Each row was made from one path, in order. Every step used is in the known rows, and no mark comes twice. Write each row's path.
Known rows
zigil, robeped: [-0.12 -0.04  0.05 -1.50  0.83  0.58 -0.48  0.08  1.18 -0.14  0.46  0.31
 -1.17 -2.09 -0.13 -0.82  0.46  0.90 -0.22  0.98 -1.07]
feru, robeped, zigil: [ 0.66 -0.66 -0.43  0.08  1.91  0.02 -0.78  0.00  0.97 -0.52  0.74  0.82
 -0.88 -1.76 -0.25  1.45  0.09  0.03  4.09 -1.02 -0.37]
timata, dife, feru, robeped, sedam: [ 0.95 -0.17 -0.15  0.70  1.72 -0.29  0.56 -0.23  0.21 -0.80 -0.94 -0.17
 -0.66 -0.78  0.32  0.89 -0.14  0.41  0.64 -0.55 -0.84]
tenos, sedam, robeped, feru, dife, timata: [ 0.57 -0.96  0.71 -0.91  0.89 -0.47 -0.51 -1.59  0.83 -1.35 -0.67  1.61
 -1.43 -2.50 -0.23  0.89 -1.06  0.58  2.76 -0.45 -0.58]
dife, feru, robeped, zigil: [ 0.33 -0.39 -0.28  0.27  1.97  0.13 -0.36 -0.09  0.80 -1.46  0.62  0.87
 -0.89 -1.49 -0.25  0.96  0.16  1.18  5.44 -1.56 -0.55]
timata, dife, feru, robeped: [ 1.10 -0.47 -0.59  0.85  0.76  0.27  0.82  0.36  0.33 -0.87 -0.59  0.42
 -0.20 -1.57  0.68  0.35  0.22  1.99  1.39 -2.66 -0.99]
feru, robeped: [ 1.07 -0.77 -0.62 -0.11  0.85  0.39 -0.27  0.27  0.74 -0.01  0.12  0.73
 -0.17 -1.20  0.31  1.87  0.52  0.07  1.15 -1.80 -0.47]
timata, dife: [ 1.03 -0.54 -0.83  1.10  0.32 -0.09  0.28  0.30  0.39  1.19 -0.53  0.36
 -1.00 -1.35  0.44 -1.00 -0.28  0.64 -0.75 -0.63 -1.25]
dife, feru, robeped, zigil, rumipif, timata: [-1.10  0.17  2.22  1.41  1.79  0.45 -1.61 -1.33  0.69  0.48  0.61  0.71
 -0.58 -1.60  0.32  0.86  0.36  1.22  2.57 -0.35 -0.55]
rumipif, zigil, robeped: [-0.08 -0.31  1.19 -1.34  1.21  1.02 -1.13  0.60  1.49  0.32  0.54 -0.77
 -1.58 -3.12  0.28 -2.18  0.18  1.57 -1.43  1.43 -0.83]
sotus, feru, dife: [ 1.42 -0.28  0.94  1.61  0.11  0.85  0.44  2.08  1.98  0.26  0.30  1.93
 -0.53 -3.63 -0.44  1.20  0.09 -0.88  3.92 -1.20 -0.55]
zigil, rumipif, timata: [-1.02  0.09  2.01  1.17  0.88  0.54 -1.83 -1.31  0.66  2.07  0.41  0.68
 -0.58 -0.77  0.37  0.57  0.51  0.12 -0.13  0.49 -0.65]
sotus, feru, dife, timata: [ 1.60 -0.22  1.00  0.43  0.36  0.60  0.35 -0.30  0.71 -1.46 -0.41  2.37
 -0.82 -2.45 -0.50  1.42 -0.33 -0.57  3.47 -0.93 -0.89]
tenos, sedam, robeped, zigil, rumipif: [-0.71 -0.07  1.28 -0.29  1.79 -0.12 -2.12 -1.10  1.17 -0.54  1.28 -0.28
 -1.86 -0.74  0.15 -0.48 -0.82 -0.10  1.40  1.66 -0.99]
tenos, sedam, robeped: [-0.50 -0.78  0.55 -1.31  0.95 -0.33 -1.42 -1.10  1.23  0.73  0.63 -0.41
 -2.22  0.59  0.01 -0.54 -0.76  0.20 -0.43  0.26 -1.01]
robeped, sedam, tenos: [-0.50 -0.29  0.28  0.50  1.07 -0.17 -1.02 -1.25  1.06  0.80  0.53  0.25
 -1.14  1.40  0.00 -0.51 -0.89 -1.31 -1.77 -0.10 -0.55]
rumipif, timata, dife, feru, robeped, zigil: [ 0.10 -0.42  0.49  1.27  1.99 -0.04 -0.27 -0.47  0.61 -0.29  0.17  0.71
 -0.92 -2.31  0.09  0.47 -0.03  1.80  3.93 -1.73 -0.68]
sedam, robeped, zigil: [-0.73 -0.45  0.29  0.02  1.82 -0.33 -1.13 -0.88  1.01 -0.18  2.29  0.14
 -2.18  0.00 -0.59 -1.10 -0.10 -0.59  3.25  1.72 -0.87]
robeped, zigil, rumipif: [-0.18  0.18  0.55  0.55  1.52  0.27 -1.61 -0.42  0.83 -0.51  1.06  0.53
 -0.98 -1.17  0.03  0.12 -0.10 -0.32  2.66  1.19 -0.83]
sotus, feru: [ 0.86 -0.36  1.33  1.17  0.22  1.07 -0.34  0.75  0.76 -0.36  0.35  1.80
 -1.20 -2.50 -0.24  0.01  0.62  0.27  3.05 -1.09 -1.04]
sotus, feru, robeped, sedam, tenos: [ 0.24 -0.50  1.17  1.02  1.09  0.27 -0.71 -0.65  1.13 -0.24  0.42  0.69
 -0.87 -0.49  0.26  0.27 -0.67 -0.95 -1.11 -1.34 -0.50]
robeped, zigil, rumipif, timata, dife: [-0.20 -0.13  1.33  2.08  1.16 -0.06 -0.92 -0.85  0.44  1.85 -0.09  0.29
 -1.04 -2.36  0.64 -0.88 -0.35  0.91 -0.57  0.35 -1.09]
rumipif, timata, dife, feru: [-0.33 -0.04  0.66  1.75  0.63  0.19  0.30 -0.67  0.17  0.83 -0.61  0.51
 -0.92 -0.85  0.35 -1.32  0.12  2.54  1.30 -1.50 -1.26]

Which path is each row?
[-0.82  0.11  1.11  0.45  1.64  0.03 -1.68 -0.93  0.91 -0.74  2.11 -0.12
 -1.59 -0.46  0.06 -1.01 -0.13 -0.68  1.74  2.50 -1.03]
sedam, robeped, zigil, rumipif
[ 0.37 -0.16  0.81  1.49  0.94  0.43  0.13 -0.35  0.30 -0.31 -0.50  0.31
 -0.02 -1.97  1.01  0.41  0.24  2.14  0.43 -2.08 -0.96]
zigil, rumipif, timata, dife, feru, robeped
[-1.18  0.10  2.09  1.28  1.59  0.30 -2.13 -1.44  0.80  1.60  0.79  0.73
 -0.94 -1.31  0.07  0.49  0.22  0.15  1.72  0.82 -0.57]
robeped, zigil, rumipif, timata
[-0.65  0.24  1.28  2.05  1.25  0.15 -0.26 -0.86  0.26  0.12 -0.16  0.44
 -1.04 -1.51  0.41 -1.45 -0.16  2.50  2.17 -0.61 -1.28]
robeped, zigil, rumipif, timata, dife, feru
[ 0.38  0.11  0.53  1.18  1.64  0.21 -0.61 -0.12  0.56 -1.52  0.40  0.25
 -0.58 -2.28  0.64 -0.05 -0.26  1.20  2.32 -0.27 -1.01]
timata, dife, feru, robeped, zigil, rumipif
[ 0.68 -0.45 -0.39  0.85  1.84 -0.07  0.11  0.02  0.64 -1.22  0.27  0.63
 -0.92 -2.11  0.07  0.28 -0.16  1.59  4.30 -1.69 -0.80]
timata, dife, feru, robeped, zigil
[-0.72 -0.18  1.75  2.02  1.26 -0.27 -0.97 -1.26  0.51  1.64  0.76 -0.14
 -1.50 -1.70  0.65 -1.75 -0.41  0.64 -1.32  1.38 -1.23]
sedam, robeped, zigil, rumipif, timata, dife
[ 1.26 -0.26 -0.21 -0.35  0.57  0.09  0.20 -0.79  0.67 -0.73 -0.44  1.72
 -0.58 -0.99 -0.46  1.64 -0.49 -0.92  2.51 -0.48 -0.71]
feru, dife, timata
[-0.67 -0.05  1.63  1.80  1.38 -0.08 -0.74 -1.64  0.79  0.36 -0.01 -0.15
 -0.53 -0.11  0.98 -0.58 -1.02  0.33 -2.98 -0.97 -0.71]
zigil, rumipif, timata, dife, feru, robeped, sedam, tenos
[ 0.66 -0.41 -0.41  0.17  0.91  0.52  0.26  0.19  0.53 -1.13 -0.04  0.71
 -0.15 -0.79  0.30  1.21  0.60  1.48  2.89 -2.50 -0.69]
dife, feru, robeped
[ 0.03 -0.99  0.40  0.87  0.58 -0.27 -0.04  0.64  1.80  0.11  1.02  1.18
 -0.93 -3.26 -0.21 -0.08 -0.02 -0.08  3.56  0.46 -0.19]
sedam, robeped, feru, dife
[-0.57 -0.06  3.02  1.80  1.57  0.73 -1.81 -0.92  0.87  0.64  0.75  1.18
 -0.75 -3.02  0.27  1.07  0.45  0.53  2.37 -0.27 -0.55]
sotus, feru, robeped, zigil, rumipif, timata
[ 0.12 -1.18  0.56  0.13  0.72 -0.43 -0.48  0.54  2.07  0.33  0.15  1.03
 -1.21 -3.52 -0.12  0.43 -0.66  0.49  3.12 -0.39 -0.17]
tenos, sedam, robeped, feru, dife
[-0.89 -1.25  0.69  0.27  0.85 -0.33 -0.99 -1.05  0.55 -0.52  1.31  0.81
 -1.70 -2.01  0.02 -1.60  0.50  1.14  2.58  1.00 -0.61]
sedam, robeped, feru
[-0.03 -0.52  0.20  0.41  1.27 -0.11 -0.85 -0.99  1.12  0.30  0.40  0.22
 -0.69  0.74  0.31  0.48 -0.79 -1.22 -1.92 -1.00 -0.35]
feru, robeped, sedam, tenos
[ 0.37 -0.06 -0.48  1.20  0.45  0.16  0.78  0.06  0.17 -0.34 -0.58  0.43
 -0.95 -0.63  0.30 -1.56 -0.03  2.22  1.80 -1.45 -1.43]
timata, dife, feru
[-0.61 -0.70  0.51 -0.85  1.99 -0.55 -1.70 -1.10  1.32  0.04  1.21 -0.07
 -2.54 -0.35 -0.49 -0.45 -0.94  0.15  2.77  0.63 -0.81]
tenos, sedam, robeped, zigil
[ 0.78 -0.72  1.18 -0.77  1.04  0.30 -0.34 -0.64  0.95 -1.53 -0.51  1.31
 -1.09 -4.44 -0.06 -0.21 -0.49  1.22  2.19  0.37 -0.47]
rumipif, zigil, robeped, feru, dife, timata
[ 0.17 -0.31  1.26  2.07  1.31 -0.04 -0.75 -0.71  0.50  1.46 -0.20  0.28
 -0.66 -2.84  0.89 -0.12 -0.29  1.06 -0.77 -0.38 -0.94]
feru, robeped, zigil, rumipif, timata, dife
[ 0.42 -0.87  0.96  0.12  0.89  0.41 -0.31  1.60  2.26  0.05  0.08  0.78
 -0.80 -5.87  0.06 -0.59 -0.05  1.34  2.58  0.34 -0.06]
rumipif, zigil, robeped, feru, dife
[-1.16  0.23  1.69  1.96  1.34 -0.04 -0.32 -1.28  0.33 -0.06  0.74 -0.06
 -1.51 -0.92  0.43 -2.36 -0.22  2.19  1.47  0.44 -1.45]
sedam, robeped, zigil, rumipif, timata, dife, feru
[ 0.37 -0.16  0.74  1.12  1.85 -0.28  0.19 -0.79  0.22  0.14 -0.98 -0.07
 -0.64 -0.96  0.38  1.06 -0.01  0.60  0.27 -0.55 -0.71]
rumipif, timata, dife, feru, robeped, sedam
[-0.39 -1.10  1.36 -0.73  1.21  0.55 -1.27  0.15  1.11 -0.58  0.12  0.35
 -1.53 -5.33  0.37 -2.22  0.43  3.01  1.42  0.86 -0.42]
rumipif, zigil, robeped, feru
